Every row comes from one small tree of marks. The marks that hang from a mark follow it in brackets, in alphabetical order. Every link used is in the known rows. Which tree was each row made from?
Known rows:
gero[divi[mika[bizab[puzen] muge[biku]]]]: [ 5.02  6.60  1.19 -0.31  0.29  1.03  0.07 -2.93  2.13  1.92 -1.75  1.12
  0.32  0.26  0.37  0.70  3.87 -1.52 -0.43  4.55  0.00  2.34 -2.69 -5.92]
divi[gero mika[muge[biku puzen]]]: [ 1.28  4.24  1.38  2.44  2.88  3.45 -1.67 -1.21  0.13  0.52 -3.02  3.05
 -0.79  4.82  1.05  1.57 -0.48  3.42  1.47  6.83 -1.23  1.35 -2.28 -6.06]
bizab[puzen[muge]]: [ 1.37  1.08  2.23  2.53 -3.44  6.12  0.10 -1.80 -1.18  0.78 -1.23  0.17
  0.11  0.48 -1.24 -3.44  3.32  3.42  3.74  1.20 -0.17  2.73 -2.87 -1.76]
mika[bizab[puzen]]: [ 2.53  2.88  1.97  0.33 -0.37  4.93 -2.92 -0.88 -0.65  3.95 -0.61  1.59
 -0.64 -0.11 -2.69 -0.32  3.56  1.46  2.39  1.77  3.13  2.37 -3.09 -3.01]
muge[puzen[bizab]]: [ 1.02 -0.12 -0.03  4.38  0.73  5.56 -0.08  0.76 -0.77 -0.04 -1.34  0.75
  2.47  0.73 -2.50 -2.28  2.53  5.53  1.87  1.44 -0.63  4.59 -1.51 -2.93]
mika[bizab muge]: [ 0.89  3.65  0.75  3.20  0.61  3.67 -3.18 -0.63 -0.18  4.89 -2.16  4.04
 -0.57  1.26 -1.80  1.75  2.69 -2.17  1.34  1.48  2.64  2.06 -3.45 -4.69]
biku[muge]: [ 1.77  1.16  2.02  2.16 -0.10  5.73 -1.51 -3.47 -2.14  0.23 -2.05 -1.31
 -2.09  1.51  0.23 -1.85  4.13  3.30  1.42  4.42 -0.03  4.00 -2.18 -4.30]
puzen[muge]: [ 0.69  1.51  1.47  4.38 -2.15  5.45 -0.58 -2.72 -1.17  2.66 -0.62  0.97
 -0.11  1.35 -1.47 -3.04  3.75  3.51  3.69  2.57 -0.55  3.99 -2.33 -2.86]
divi[mika[bizab muge[biku]]]: [ 3.15  5.44  1.89  1.03  1.85  1.64 -3.25 -2.03  1.53  5.03 -3.55  2.68
 -0.12  1.88  0.05  1.68  2.79 -1.30  1.83  3.98  0.56  2.48 -2.52 -7.42]
bizab[mika[muge[biku]] puzen]: [ 4.71  4.77  1.63  3.24 -3.16  4.04 -1.84 -3.45 -2.30  1.55 -2.80 -0.15
 -0.46  2.54  0.03 -2.21  2.78  1.33 -1.44  2.19 -0.92  0.68 -3.28 -4.20]
bizab[mika[muge[puzen]]]: [ 0.47  3.91 -1.07  6.82 -1.64  5.05 -1.26 -1.29 -2.58  0.66 -4.10 -0.65
 -0.31  2.12 -1.02 -0.08  1.73  2.74 -1.36  2.17 -1.72  0.20 -3.29 -2.70]
bizab[mika[muge[biku[zigim]]] puzen]: [ 4.49  3.64  2.04  2.90 -2.50  4.42 -1.32 -3.54 -2.92 -0.51 -2.10 -1.05
 -0.41  2.50  0.89 -3.68  2.34  1.63 -0.29  2.31 -1.50 -0.54 -2.94 -3.75]
mika[bizab[puzen[muge]]]: [ 1.50  1.74  2.01  1.75 -1.94  5.24 -1.65 -1.43 -0.17  3.74 -0.06  1.57
  0.06 -0.66 -2.97 -1.01  3.53  1.09  4.55  0.17  1.35  1.38 -2.32 -2.41]
puzen[bizab[mika] muge[biku]]: [ 4.50  2.00  1.64  4.69 -3.24  3.67  0.40 -4.71 -1.76  3.60  0.33 -0.47
  3.38  1.55 -1.42 -4.75  3.93  3.29  2.93  1.46 -4.14  4.59  0.00 -5.01]
muge[biku puzen[bizab]]: [ 4.35 -0.20  0.96  4.02  1.40  4.66 -1.39 -2.19 -0.05  1.30  0.24  1.17
  3.21  2.04 -1.80 -3.29  4.07  5.49  1.73  1.63 -0.99  4.70 -0.44 -4.69]
biku[muge[puzen[bizab[mika]]] zigim]: [ 1.03 -1.52  0.88  3.95 -0.13  6.68  1.06 -2.56 -3.09 -5.39 -1.29 -4.84
  0.64  0.18 -0.10 -3.30  2.21  5.70  3.03  2.24 -4.22  0.28  0.00 -2.73]
bizab[mika puzen]: [ 2.81  4.25  1.05  2.19 -3.46  5.50 -0.83 -2.27 -3.37  0.97 -2.05 -2.71
 -0.97  1.32 -1.30 -3.00  2.70  4.34 -0.74  3.27 -0.33  2.14 -3.16 -1.88]
bizab[mika puzen[muge[biku[zigim]]]]: [ 4.20  1.83  2.47  3.11 -4.18  5.20 -0.31 -5.71 -2.84 -0.27  0.19 -3.16
  0.41  1.44  0.04 -5.56  3.42  4.19  3.22  1.87 -3.01 -0.42 -1.23 -2.40]
gero[divi[mika[bizab[puzen]]]]: [ 3.12  6.14  0.42 -1.09 -0.04  2.47  0.42 -2.18  1.22  1.44 -1.00 -0.99
 -0.23 -0.71 -0.69  0.23  3.85  1.20  0.57  5.61  0.28  3.64 -2.81 -3.77]
mika[bizab[puzen] muge[biku[zigim]]]: [ 4.40  2.05  3.17  0.81  0.64  3.74 -3.16 -2.29  0.02  2.26 -0.41  2.91
  0.01  1.25 -0.41 -1.48  3.09 -1.51  2.76  0.65  1.37 -0.63 -2.82 -5.18]
bizab[mika[muge] puzen]: [ 2.12  4.85  0.76  3.73 -3.75  4.97 -0.54 -1.42 -2.85  0.58 -4.28 -0.65
 -0.98  1.70 -0.54 -1.41  1.68  1.32 -1.69  1.94 -0.47  0.81 -4.16 -2.53]
divi[gero mika[muge[biku puzen[bizab]]]]: [ 1.15  3.16  1.07  2.29  2.60  2.92 -0.55  0.37  0.84  0.23 -2.57  3.21
  1.32  4.57  0.37  0.70 -0.97  3.35  2.22  5.75 -2.20  2.72 -1.67 -6.67]

Write each row's tree:
[ 2.35  4.98  0.69  0.18 -1.78  2.91  1.76 -2.72  1.48  1.28 -0.68 -0.88
  0.38 -1.46 -1.22 -0.14  3.72  0.84  2.53  4.02 -1.00  2.76 -2.12 -3.24] | gero[divi[mika[bizab[puzen[muge]]]]]
[ 2.99  2.30  0.58  4.60  2.28  3.73 -3.97 -1.84  0.86  4.09 -1.51  4.14
  0.82  1.36 -1.76  1.50  3.39 -0.47  1.64  0.04  0.95 -0.68 -2.00 -5.24] | mika[bizab muge[biku puzen]]
[ 3.83  1.72  2.95  1.31 -1.45  4.25 -2.37 -3.78  0.20  4.84  1.19  2.11
  0.59 -0.10 -2.50 -1.56  4.53  0.74  4.37  0.22  1.25  1.08 -1.58 -3.95] | mika[bizab[puzen[muge[biku]]]]
[ 1.66  1.93  0.58  5.25 -4.07  4.78  1.48 -2.48 -2.54  2.54 -0.75 -0.82
  2.99  0.74 -2.17 -3.76  2.83  3.48  2.86  1.41 -3.44  4.71 -0.92 -3.40] | puzen[bizab[mika] muge]
[ 3.36 -0.16  1.73  3.58  2.21  5.31 -2.09 -3.59 -1.07 -0.58  1.16 -0.71
  0.47  2.57  0.09 -4.12  3.99  6.34  3.28  2.81 -1.10  0.86 -1.09 -3.42] | muge[biku[zigim] puzen]
[ 2.46  6.42 -0.08 -0.01  1.01  1.83  0.09 -2.72  1.17  2.48 -1.05 -0.86
 -0.42 -0.08 -0.93  0.54  4.29  1.25  0.21  6.47  0.40  4.79 -2.29 -4.60] | gero[divi[mika[bizab]]]
[ 2.80  1.93  0.81  5.53  1.15  4.42 -2.06 -2.21 -0.21  1.73 -2.48  2.77
  0.22  2.91 -0.31 -0.91  3.34  2.21  0.44  1.87 -0.35  1.11 -2.47 -5.04] | mika[muge[biku puzen]]
[ 4.57  3.25  2.01  3.67 -4.67  4.98 -0.73 -5.22 -2.25  2.30 -0.31 -2.00
  0.50  1.34 -0.86 -4.18  4.11  3.61  1.95  1.85 -2.35  0.86 -1.65 -2.95] | bizab[mika puzen[muge[biku]]]
[ 0.11  0.83 -0.15  5.51  0.23  5.17  0.38  1.60 -0.29 -0.27 -3.38  2.92
  2.12  1.36 -1.67 -0.72  1.21  1.74  0.71  0.53 -0.50  3.45 -2.69 -3.74] | mika[muge[puzen[bizab]]]
[ 1.59  3.13  1.59  1.68 -0.50  4.38 -2.80  0.07  0.05  3.17 -2.55  3.73
 -0.73  0.02 -1.95  1.14  1.98 -2.01  1.44  0.31  2.71  0.66 -3.85 -3.79] | mika[bizab[puzen] muge]
[ 2.14  7.07 -0.13  1.22  0.82  1.50  0.50 -1.97  1.60  2.30 -2.83  1.08
 -0.23  0.30 -0.26  1.91  2.92 -1.51 -0.23  5.49 -0.08  3.43 -3.09 -5.18] | gero[divi[mika[bizab muge]]]
[ 1.90  6.61 -0.01  1.92  0.00  2.36  1.80 -2.02  0.90  0.60 -3.93 -0.15
 -0.37  1.48  1.29  0.13  3.18  0.62 -1.48  6.59 -1.11  4.74 -3.57 -5.09] | gero[divi[mika[muge]]]
[-1.73  4.39  0.18  2.01  2.92  3.52 -2.48  0.94  0.63  1.75 -3.14  3.59
 -1.41  2.77 -1.11  4.72 -1.31  1.07  2.75  5.43  0.16 -0.53 -2.77 -4.85] | divi[gero mika[bizab muge[puzen]]]
[ 3.77 -0.83  3.28  2.82 -0.93  4.32  0.50 -3.90 -0.72  1.48  1.92  0.84
  3.46  1.43 -0.46 -6.06  3.69  3.52  5.71  1.36 -2.90  4.97  0.06 -5.29] | puzen[bizab muge[biku[zigim]]]
[ 2.59  1.03  1.06  4.02  2.57  4.07 -3.51 -2.24  0.34  1.85 -0.26  2.88
  0.41  1.32 -0.89  0.06  2.87  0.03  3.09  0.53 -0.01 -2.04 -1.78 -4.79] | mika[bizab muge[biku[zigim] puzen]]
[ 3.93  5.71 -0.46  2.55  1.98  1.57 -0.23 -2.79  2.49  1.65 -1.75  0.85
  0.56  0.41 -0.12  1.97  3.88  0.00 -0.07  4.43 -1.44  1.26 -1.93 -5.77] | gero[divi[mika[bizab muge[biku puzen]]]]
[ 4.02  0.86  2.17  4.07 -2.87  4.11  0.53 -5.19 -2.44  1.15  1.32 -1.45
  3.59  1.64 -0.76 -6.35  3.59  4.08  4.50  1.59 -4.44  3.08  0.37 -4.85] | puzen[bizab[mika] muge[biku[zigim]]]
[ 4.13  5.97  1.24  0.49  1.85  0.79 -0.23 -3.96  1.61  1.08 -0.80  0.31
  0.16  1.09  1.24 -0.30  3.88 -1.26  1.04  5.58 -0.94  2.10 -2.14 -6.30] | gero[divi[mika[bizab muge[biku[zigim]]]]]
[ 4.50  0.33  0.94  4.48  0.44  4.65 -0.79 -3.49 -2.40 -1.27  0.90 -2.46
  2.79  2.01 -0.86 -4.92  3.27  6.56  2.18  2.41 -3.39  1.27  0.13 -3.96] | muge[biku[zigim] puzen[bizab[mika]]]
[ 3.63 -1.42  1.88  3.32  2.38  4.92 -0.62 -2.28 -0.57 -1.13  1.52 -0.29
  2.97  1.84 -0.95 -5.06  3.72  6.03  3.70  1.83 -2.15  3.01 -0.27 -4.30] | muge[biku[zigim] puzen[bizab]]
[ 1.43  4.40 -0.87  3.24  0.67  2.58  3.48  0.17  1.57 -2.33 -3.64 -0.12
  2.18  0.43 -0.14  0.38  2.17  1.71 -0.71  4.34 -2.58  4.75 -2.34 -4.67] | gero[divi[mika[muge[puzen[bizab]]]]]
[ 3.99  2.58  1.53  3.76 -1.11  3.26 -0.48 -3.00 -2.15  0.60 -0.99  0.12
  2.36  2.58  0.08 -4.14  2.08  1.55  0.41  2.25 -2.89  3.38 -1.43 -5.82] | puzen[bizab[mika[muge[biku[zigim]]]]]
[ 0.70  4.70  2.14 -2.31  1.51  3.56 -2.59 -0.16 -0.18  2.41 -1.13  1.68
 -1.94  2.14 -1.24  1.67 -0.10  2.85  3.35  6.81  1.88  2.10 -2.64 -4.26] | divi[gero mika[bizab[puzen]]]
[ 4.43  1.28  0.25  4.89 -0.21  4.07 -1.14 -3.28 -1.60  1.17 -0.29 -1.14
  3.07  2.03 -1.98 -3.13  3.80  5.66  0.63  2.02 -2.68  3.00 -0.24 -4.47] | muge[biku puzen[bizab[mika]]]
[ 4.24  6.68  0.93  1.74  0.18  1.34  1.09 -3.61  1.19  1.05 -2.53  0.28
  0.08  2.13  1.71 -0.74  4.31  0.37 -1.75  6.62 -1.33  4.82 -2.72 -6.74] | gero[divi[mika[muge[biku]]]]
[-1.42  3.26  0.45  2.49  2.23  3.98  0.64  2.28  0.14 -0.98 -3.83  3.18
  0.87  3.54 -0.30  1.70 -2.18  3.20  2.18  5.92 -1.75  2.90 -2.50 -5.24] | divi[gero mika[muge[puzen[bizab]]]]
[ 3.69  0.52  3.21  3.34 -0.98  4.83 -1.06 -5.45 -1.22  2.08  1.34  0.15
  0.77  2.31  0.32 -5.15  4.30  3.77  5.28  2.84 -1.97  2.61 -1.07 -4.48] | puzen[muge[biku[zigim]]]
[ 0.61  3.16  1.87  2.02  3.23  3.54 -1.31 -1.25 -0.22 -1.63 -2.33  1.86
 -0.95  4.98  1.87  0.12 -0.61  3.96  3.19  6.98 -2.17 -0.10 -2.00 -5.66] | divi[gero mika[muge[biku[zigim] puzen]]]
[ 0.41  5.55  0.82  1.59  1.28  2.73 -1.92  0.02  0.96  3.93 -4.96  2.35
 -0.80  0.96 -0.49  2.49  1.66 -1.26  2.11  3.76  1.16  2.95 -3.29 -6.23] | divi[mika[bizab muge]]
[ 3.65  0.15  3.44  1.76 -2.00  5.56 -0.17 -3.98 -1.21 -0.31  1.17 -0.27
  0.50  0.98  0.10 -5.53  3.75  3.91  4.99  1.66 -1.17  1.26 -1.68 -3.10] | bizab[puzen[muge[biku[zigim]]]]
